What can hang from each mark:
Q_416: Q_728
Q_557: Q_168 Q_795
Q_728: Q_312 Q_416
Q_795: Q_652
Q_802: Q_493 Q_652
Q_493: Q_205 Q_802
Q_312: Q_422 Q_686 Q_795
Q_686: Q_312
Q_205: Q_493
Q_168: Q_557 Q_652
Q_652: Q_168 Q_422 Q_795 Q_802
Q_422: Q_312 Q_652

In the rows, 128 means zero.
Known rows, with every way that one mark hangs from another:
Q_493{Q_205 Q_802{Q_652{Q_795}}}: [ 76 117 108 148 124 124 127 123 113 112  88 130 146  89 133 108 129  81
 123 181 138 127 139 123  97 178 139 120  70 118 109 127  66 121 115 112
 213 159 149 106 140 130 114 145 169 150 116 140 142 102 107]
Q_652{Q_168{Q_557} Q_795}: [101 137 111 125 135 142 112 140 171 119  88 139 137 112  81 132  68 126
 146 176 122 143 158 127  98 153 163 137 109 112 137 114 121 155 159 137
 199 178 114 124 184  85 106 107 153 114 108 186 130 147 117]
Q_686{Q_312}: [ 97 107 175 108 128 104 103 142 100 107 123 144 164  95 102 126 114 128
  97 188 112 134 147 133  88 132 155  79 101 172 122 117 138 140 119 116
 152 156 138  75 163  86  88 132 132  88 122 170 162 100  94]
Q_728{Q_312{Q_422{Q_652{Q_168{Q_557}}}} Q_416}: [144 102 157  93 138 139 102 137 144  82 101 121 210 157 122 123  69 127
 159 196 145 121 138 130  91 143 139 114 144 151 146 103 118 174 133 119
 156  90 140  90 209  69  52 129  97  70 129 193  97 129 127]
Q_686{Q_312{Q_422{Q_652{Q_802{Q_493}}} Q_795}}: [117 131 125 142 139 116 107 145  83 109 143 155 147 142  92 116 117 114
 144 155 139 110 142 164 107 130 118 102  90 154 146 102  78 121 111 122
  80 106 153  67 151 134 133  74 165 143 156 120  99 129 116]
Q_557{Q_168 Q_795}: [103 145 154 139 138 132  84 124 104 110 103 121 110 106  68 149  87 133
 130 182 103 125 142 119  94 157 139 104 124 117 151 114 135 134 129 148
 153 196 131 112 188  77 164 134 156  99  39 154 160  58 100]
Q_795{Q_652{Q_168{Q_557} Q_422{Q_312} Q_802{Q_493}}}: [105  97  82 104 141 106  98 178 121 129 118 159 152 128 123 158  75  98
 148 149 123 131 129 144 116 128 158 101 111  88 156  87  45 142 168 148
 139 119 106 105 133 118 110  77 164 138 100 160 114 164 113]
Q_205{Q_493{Q_802}}: [112 139 147 117 161 112 113 141  84 107 121 149 178 139 114 147  91 121
 124 207 110 121 142 127  91 147 148  77  82 131 158 118 102 121  98  86
 147 168 134 102 119  91 112 121 177 111 118 130 147  99 103]
Q_557{Q_168{Q_652{Q_422{Q_312}}} Q_795}: [119 137 156 145 134 129  62 142  86 112 111 113 113 117  98 161  98 144
 132 148 120  98 106 117 108 155 131  96 131  85 156  95  95 129 115 169
 108 156 168  74 161  90 117 135 120 105  34 116 158  80  99]
Q_205{Q_493{Q_802{Q_652}}}: [101 116 134 120 161  91  98 127  77 102 118 134 167 133 109 138 106 109
 118 207 118 114 150 113 107 165 145  92  88 123 146 126  53 116  86  90
 166 160 162  93 125 107 103 127 176 124 128 139 137 101  94]
Q_416{Q_728{Q_312{Q_686 Q_795}}}: [170 162 172 144 141 175 130 140 136  80 121 122 181 102  94 103 105 148
 135 192 111 125 163 142  91 138 117  91 148 174 113 105 155 137 114 101
 159 123 103  93 149  87 132  98 107 138 155 150 124 118  95]
Q_422{Q_312 Q_652{Q_795 Q_802}}: [127 112 108 158 135 144 112 144 108 114 124 139 105 150 129 123 121  85
 123 148 146 123 108 128 108 165 131  83  95 133 134 128 126 119 105 130
 166 142 107  96 174 136 110  96 150 133 111 130  88 135 102]
Q_312{Q_686 Q_795{Q_652{Q_422 Q_802}}}: [158 130 101 175 149 154 120 133 105 106 102 141 105 124 109 113 103  98
 153 138 101 126 125 129  83 131 126 113 123 120 119 106  87 124 119 141
 116 102  86 112 144 131 176  88 186 170 166  89 105 115 108]
Q_686{Q_312{Q_422}}: [105 115 184 108 136 116 105 123  98 103 122 133 165  87  82 129 100 139
 117 192 118 127 143 150  72 131 144  92 106 162 145 114 136 149  98 134
 129 119 142  96 158  90  66 133 124  98 129 141 143 115 100]
Q_795{Q_652{Q_168 Q_422{Q_312} Q_802}}: [118  95 109 124 146 122 115 139 122 123  98 134 116 108 127 157 112 105
 141 119 115 128 108 126  95 141 130  76 125  93 141 118 102 127 132 152
 148 124  75  97 140 107  86 120 146 138 101 147 111 132  85]
Q_557{Q_168 Q_795{Q_652{Q_422{Q_312{Q_686}}}}}: [157 148 144 147 141 145  51 134  98 106 106 126  84  92 107 146  83 117
 149 159 111  91 104 132  95 145 131  91 141 109 137  96  96 129 115 150
 100 139 121 118 155 108 179 134 145 126  67 115 137 100 101]
Q_728{Q_312{Q_795}}: [133 118 166 125 137 148 128 149 118 106 132 126 160 102  92 101 105 133
 128 177 124 123 165 125  89 145 134  78 116 154 131 107 155 145 120 119
 169 148 142  57 177  91 124 103 114 100 159 145 148  85  90]
Q_795{Q_652{Q_422{Q_312}}}: [119  70 151  95 144 127  91 140  85 110 123 138 137 106 134 137 106 110
 105 166 119 122 105 129  78 141 148  70 112 119 132 112  92 138 101 146
 145 121 130  77 135 100 118 132 111 124 116 142 135 128  99]
Q_557{Q_168}: [100 116 159 129 145 127 106 139  96 111  99 135 136 130  90 154  96 133
 120 190  98 134 149 120  84 155 141  89 115 132 160 116 125 140 128 141
 171 184 108 107 180  68 137 133 153 100  73 163 151  86 112]
Q_652{Q_168{Q_557} Q_422 Q_795 Q_802{Q_493{Q_205}}}: [ 74 132  67 156 130 133 139 176 187 122  66 154 152  76 116 149  88  93
 171 146 114 155 145 173 114 125 165 164  79  79 150 101  51 152 206 137
 157 158 106 134 138 120  77 100 175 156  92 129 140 149 128]
Q_652{Q_168 Q_422 Q_802}: [101 111 117 135 148 132 145 143 147 119  82 126 139 110 108 156 110 129
 156 135  91 155 139 140  88 126 142 114 127  95 162 132 117 141 152 156
 150 148  65 115 160  86  68 124 163 132  98 138 120  98  99]
Q_422{Q_312{Q_795{Q_652{Q_168{Q_557} Q_802}}}}: [134 135  85 125 145 147 101 168 118 132 117 147 128 133 120 121  72 106
 151 144 155 105 129 119 108 157 135  91 111 109 129  98 123 136 150 129
 169 129  88  98 162 125 164  73 168 143 136 180 106 143 110]
Q_802{Q_652{Q_168{Q_557} Q_795}}: [ 92 114  98 124 128 121 105 119 151 120  79 132 131 103  81 127  84 113
 139 183 132 139 164 109 108 176 159 150 107 111 125 127  85 149 155 134
 213 165 134 102 195 104 106 103 158 128 112 200 123 154 111]
Q_422{Q_312 Q_652}: [119  84 158 114 134 124  81 141  71  99 136 139 145 161 136 134 124 100
  90 188 133 120 115 117 105 160 146  74  98 156 135 126 127 132 103 131
 156 124 129  61 174  89 117 124 110 105 117 184 107 103 104]
Q_168{Q_557 Q_652{Q_795 Q_802{Q_493}}}: [ 95 102  79 151 129 108 106 159 104 118 109 155 167 185  96 134  98 107
 139 165 131 144 146 118 131 153 157 124  84  99 145  84  48 140 152 139
 173 138 145 124 165 136 101  52 195 127 111 132 126 162 116]
Q_652{Q_168 Q_422 Q_795 Q_802{Q_493}}: [ 92 119  85 156 138 124 159 144 168 118  80 135 117  96  83 148 118 117
 163 124  96 157 148 156 110 132 139 132 112  71 154 116  60 137 168 167
 138 174  98 117 158 118  81  93 184 152 100 115 126 146 101]
Q_802{Q_493{Q_205} Q_652{Q_168 Q_422 Q_795}}: [ 74  89 100 140 123 100 130 120 153 106  57 135 135  36 106 134 127 102
 126 164 115 129 160 146 115 149 150 146  81  84 110 119  14 143 172 151
 171 157 145  77 141 106  84 136 151 161 104 158 160 135 120]
Q_416{Q_728{Q_312{Q_422{Q_652}}}}: [135  95 194 102 138 159  99 100 106  73 119 109 208 139 114 127 114 143
 128 211 124 139 150 130  89 151 122  82 145 163 147 119 147 144  84 120
 163  87 132  82 163  75  56 118  74 125 113 163  88 118  99]
Q_422{Q_312{Q_686} Q_652{Q_795 Q_802{Q_493}}}: [141 124  78 179 128 124 106 156 102 102 118 160 111 164 139 118 129  76
 128 156 135 113 115 155 135 148 132 100  87 142 132 111  80 121 129 125
 139 121  95 123 166 150 143  62 182 143 131 137  82 168 107]

Rows:
[129 110 202  93 142 157 130 111 128  86 113  98 212 105  81 131 110 165
 128 209 112 143 158 141  76 140 123  77 151 152 156 109 166 147  93 124
 170 114 130 103 148  65  49 121  71 116 109 148 120 117  95]
Q_416{Q_728{Q_312{Q_422}}}
[101 123  69 149 134 128 109 137 149 118  97 151 141 169  96 139  80 111
 182 158 137 139 154 147 118 150 144 152  97  94 174 106  66 143 158 145
 140 126 118 139 176 129 108  58 186 153 111 142  81 177 130]
Q_312{Q_422{Q_652{Q_168{Q_557} Q_795 Q_802{Q_493}}}}
[160 158  85 166 155 155 125 104 125 111  85 130  96 136 101 113  90 123
 179 124 119 110 150 133  88 145 110 108 123 115 123 112 121 123 121 134
 135 103  49 147 155 122 174  90 201 170 158 145  90 140 114]
Q_312{Q_422 Q_686 Q_795{Q_652{Q_168 Q_802}}}
[109 103 143 110 134 136  60 137 111 116 106 136 143 119  74 124  64 105
 141 186 116 130 120 108  81 137 163 128 114 108 135  92  77 147 126 153
 125 128 168  98 162  97 146 102 140 120  97 134 135 107 109]
Q_168{Q_557{Q_795{Q_652{Q_422}}}}
[157 170  77 153 151 164  95 131 141 118  93 138 125 143 102 114  59 122
 189 141 130 115 147 137  95 142 126 135 120 117 146  99 111 141 141 133
 137  89  62 160 161 122 179  69 203 165 166 138  86 154 123]
Q_312{Q_422 Q_686 Q_795{Q_652{Q_168{Q_557} Q_802}}}
[157 124 137 132 144 134  89 113 139  90 101 126 172 135 133 117 111 138
 156 163 117 113 170 142 102 137 125 107 132 157 155 119 153 142 118 122
 142  85  85 125 172  90  74 118 132 111 140 168  97 129 105]
Q_728{Q_312{Q_422{Q_652{Q_168}} Q_686}}
[131 148  88 159 135 132 123 137 158 119  91 124 113  79 120 131 122 109
 170 134 130 101 115 153 110 157 124 152 130  99 133 126  58 127 115 140
 148 134 107 125 155 132 103 132 152 163 128 110  98 149 100]
Q_493{Q_802{Q_652{Q_168 Q_422{Q_312{Q_686}} Q_795}}}
[113 107 130 116 137 122  78  94 118 120  98 132 107 115  86 131  93 121
 125 170 121 118 145  92  90 167 141  82 115 105 108 117 121 131 134 141
 164 169 120  95 171  88 161 127 165 123  79 200 147 102  90]
Q_557{Q_795{Q_652{Q_168}}}
[170 140  99 162 146 152 108 156  86 110 127 151 101 142 131 104 108  94
 133 144 135  93 114 130  96 147 120  72 105 144 105 105 128 118 111 118
 152 106  76 105 147 142 199  80 175 148 167 135 102 127  95]
Q_422{Q_312{Q_686 Q_795{Q_652{Q_802}}}}
[157 169 101 150 144 164  78 128 144  99  97 135 138 166 107 112  73 125
 182 170 137 110 154 137  96 139 140 166 112 143 154 111 115 152 140 130
 128  83  98 113 183  93 174  88 154 150 168 172  74 143 138]
Q_312{Q_422{Q_652{Q_168{Q_557}}} Q_686 Q_795}
[182 135 156 131 140 167 108 113 114  79 117 124 165 108 112  95 101 134
 125 181 120 118 165 122  88 147 116  73 150 167  94  95 136 129  98 101
 166 101 112  95 147  99 162  96 122 143 159 171 123 139  89]
Q_416{Q_728{Q_312{Q_686 Q_795{Q_652}}}}
[154 158 146 156 148 166 120 122 116  94 107 128 128 132  86 102 102 136
 149 170 121 109 134 153  75 132 128 122 111 149 134 111 138 140 106 134
 125 113 111 121 169  90 170 106 150 138 179 116 111 109 117]
Q_312{Q_422 Q_686 Q_795}
[114 111 113 151 142 140 120 130  82 110 124 147 138 184  99 120 113 112
 152 154 133 124 137 150 106 138 122 111  90 128 156 108  69 128 117 147
 101 109 129  87 156 127 161  66 173 162 157 112  82 114 123]
Q_312{Q_422{Q_652{Q_802{Q_493}}} Q_795}
[133 128  76 185 127 121 111 164 110  95 105 161 130 126 169 112 134  61
 127 154 135 111 120 170 141 146 138 102  56 147 113 108  79 121 147 106
 150 119  91 130 142 155 136  93 179 152 125 139 111 153 119]
Q_422{Q_312{Q_686} Q_652{Q_795 Q_802{Q_493{Q_205}}}}
[145  85 193  93 139 142 145 128 118  77 106 115 204 125  91 114  98 134
 128 189 128 118 120 142  65 137 135  82 148 155 119 111 137 162  98 124
 162 107 153 108 190  73  53 136  94  60 137 137 134  92 106]
Q_728{Q_312{Q_422} Q_416}
[154 183  83 162 140 172 119 199 163 114 104 138 129 111 116 134  76 110
 191 127 129 111 119 168 112 116 145 150 130 116 159  99 116 147 169 132
 122 113  63 111 159 114 138  85 153 145 147 121  89 138 113]
Q_652{Q_168{Q_557} Q_422{Q_312{Q_686 Q_795}} Q_802}
[196 115 128 151 144 156 150 148 125  84  99 128 145 119 126 101 101  90
 160 138 117 107 109 137  81 124 122  96 160 136  90  98  85 140 114 115
 127  92 106  94 169 125 135 106 154 114 183  92 110 114 104]
Q_728{Q_312{Q_686 Q_795{Q_652{Q_422 Q_802}}} Q_416}
[139 170  75 168 135 161 126 182 190 122  88 137 118 102 115 134  85 109
 188 131 121 125 113 168 116 129 151 151 127 104 153 105 115 149 163 141
 149 124  64 152 163 122  87  90 158 138 118 108  92 165 107]
Q_652{Q_168{Q_557} Q_422{Q_312{Q_686}} Q_795 Q_802}
[100 131  92 154 141 137 151 127 163 121  79 133 107 113  91 133 108 118
 148 137 114 149 144 126 105 162 131 107 114 102 137 134 140 132 150 141
 189 179  69 129 174 105  99 112 185 135 101 142 121 121  94]
Q_652{Q_168 Q_795 Q_802}
[145 146  97 172 130 133  64 176 109 109 117 140 142 162 124 130  92 103
 160 134 130 106  96 134 122 125 154 135 123 104 151  85  84 139 135 142
 107  91 118 124 157 133 112  79 155 122  97  89 108 125 101]
Q_168{Q_557{Q_795} Q_652{Q_422{Q_312{Q_686}} Q_802}}
[182 165 143 165 148 185 122 124 118  74 120 116 174 149 108 104 118 137
 175 163 130 124 147 149 102 135 101 101 156 167 140 110 146 125  87 103
 125  69  87 107 153 119 108  77 119 174 157 113  58 126  98]
Q_416{Q_728{Q_312{Q_422{Q_652{Q_802}} Q_686 Q_795}}}
[132 118 121 158 141 143 121 159  87 115 129 129 129 137 121 130 121 120
 142 113 134 115 104 122 100 139 125  96 121  97 144  98  92 128 114 151
 119 112 124  52 145 122 104  97 135 139 130  90 111 107  97]
Q_168{Q_652{Q_422{Q_312{Q_795}} Q_802}}
[162 102 147 101 142 140 139 117 128  91 103 121 150 104 110 103  93 122
 136 157 139 107 149 103  81 160 121  71 156 134  78  98 122 151 128 112
 173 144 131  46 196  81 135 130 125  93 152 195 147 112 100]
Q_728{Q_312{Q_795{Q_652{Q_168}}} Q_416}
[115 132 127 112 135 134  81 149 140 124 109 151 139  61  89 129  61 125
 153 154 130 122 149 129  93 125 149 126 124 123 121  90  79 150 149 126
 118 123 141  51 153  94 132 113 141 128 146 167 144 149 112]
Q_686{Q_312{Q_795{Q_652{Q_168{Q_557} Q_422}}}}
[143 146  81 181 133 145  98 170 139 111 105 141 136 152 128 129 108 104
 162 129 134 123 106 138 118 135 142 136 116 103 143  91  87 139 134 137
 139  88 111 133 156 138  79  75 156 137 124  73  99 175 104]
Q_168{Q_557 Q_652{Q_422{Q_312{Q_686}} Q_795 Q_802}}
[200 117 158 126 146 167 124 109 109  72 105 123 158 123 110  92  88 121
 158 163 133  85 127 130  63 141 117  82 155 164  87  88 118 152  85 110
 140  74 145 110 177 103 158 118 130 100 196 137 117 128 111]
Q_728{Q_312{Q_422 Q_686 Q_795{Q_652}} Q_416}
[149 151 137 137 149 180 140 107 146  88 108 110 163 124  95 124 112 151
 180 140 142 130 160 141 101 149  96  94 160 130 162 116 152 133 109 119
 140 105  89  80 164  99  80  97 111 164 115 149  67 132  97]
Q_416{Q_728{Q_312{Q_422{Q_652{Q_168 Q_802}} Q_795}}}
[147 155 142 161 139 136  58 139 100  98 105 115 111 108 107 151 112 139
 148 139 111  91 105 132 110 146 130 115 141  98 156  91  91 126 121 159
  99 134 134 100 161 104 142 128 133 118  54 105 145  92  98]
Q_557{Q_168{Q_652{Q_422{Q_312{Q_686}}}} Q_795}
[109 115 133 125 127 124  50 131  84 114 116 139 168 168  85 126  83 124
 117 192 132 130 136  88 111 157 164 124  98 114 141  90 102 141 128 136
 158 143 171  82 178  94 135  97 150 105  89 168 145  95 109]
Q_168{Q_557{Q_795} Q_652}
[179 169 184 142 147 188 129 121 140  78 111 108 185 102  80 104 102 159
 158 186 118 118 160 155  78 132 111 107 154 168 138  96 166 139  91 110
 144  87 113 119 149  84 112 102  97 144 163 122 101 126 103]
Q_416{Q_728{Q_312{Q_422 Q_686 Q_795}}}
[118 132 107 152 138 153 156 152 169 123  87 123  98  85  97 144 116 115
 156 119 121 131 107 154  99 138 132 111 124  86 146 123 126 140 146 155
 156 170  82 107 158 113  64 106 148 133  99 108 107 136  86]
Q_652{Q_168 Q_422{Q_312} Q_795 Q_802}
[ 74  84 100 103 126  79  93 149 121 115 105 143 179 134  93 140  82 115
 113 200 123 131 178 128 121 163 171 131  92 117 145 112  32 151 170 140
 173 144 128  86 177  88 126  87 163 122 110 219 135 140 118]
Q_802{Q_493 Q_652{Q_168{Q_557}}}
[119 131 117 169 142 139 114 148 117 120 101 121 100 107 104 164 116 126
 159 108 125 121 111 133 111 151 122 103 129  72 158 105  89 123 116 165
 145 158 122 107 160 126  77 115 151 125  61  73 124 132  91]
Q_557{Q_168{Q_652{Q_422{Q_312} Q_795 Q_802}}}
[159 130 128 149 145 146  97 116  89 103 110 147 115 130 113  96  93 106
 117 167 116 107 139 117  78 149 133  87 102 145  96 107 110 127 114 124
 150 122 112  99 160 111 214 101 176 142 179 159 129 125 111]
Q_312{Q_686 Q_795{Q_652}}
[ 85  94  90 174 129 113 135 141 111 103  79 145 155 108 133 137 139  96
 129 125 112 141 136 148 113 139 146 118  66  79 130  96  28 125 157 146
 151 134 142 104 125 136  69 110 176 150  98  95 154 142 116]
Q_168{Q_652{Q_422 Q_795 Q_802{Q_493{Q_205}}}}
[ 81  95  86 128 126 108 112 143 161 121  78 142 145  92  74 143  86 114
 149 171 115 138 165 137 115 146 162 174 104  87 139 102   4 159 174 160
 163 146 167  80 174 105  88  95 153 139 112 157 126 165 119]
Q_802{Q_493 Q_652{Q_168{Q_557} Q_422 Q_795}}
[154 128 134 154 136 143 100 145 107 102 114 121 109  85 108 105 119 107
 129 155 125  92 114 144 103 145 137 130 120 137 117 116  65 137 111 139
 127 104 132  70 169 110 152 112 118 148 171 115 103 118 101]
Q_802{Q_652{Q_422{Q_312{Q_686 Q_795}}}}
[139 126  93 135 148 137 123 134 108 130 115 141  99 118 118 125  96 113
 142 131 143 108 123 118 107 165 121  66 116 109 120 113 133 123 134 129
 165 145  80  75 159 122 169 104 172 150 129 173 113 126  91]
Q_422{Q_312{Q_795{Q_652{Q_168 Q_802}}}}
[124 107 164 112 140 130  96 133  99 112 121 142 124  58  83 116  92 117
 118 151 117 116 132 129  73 130 134  91 123 141 104  98  91 133 111 131
 109 119 170  46 145 110 135 123 133 134 160 132 148 119 103]
Q_686{Q_312{Q_795{Q_652{Q_422}}}}
[105 105  92 156 134 135 112 147 130 122  92 135 148 158  96 137 101 109
 159 135 121 149 129 123 102 138 152 141 114  79 154 104  69 142 132 148
 159 125 140 113 163 123  60  85 164 123 111  86 114 149 106]
Q_168{Q_557 Q_652{Q_422 Q_795 Q_802}}
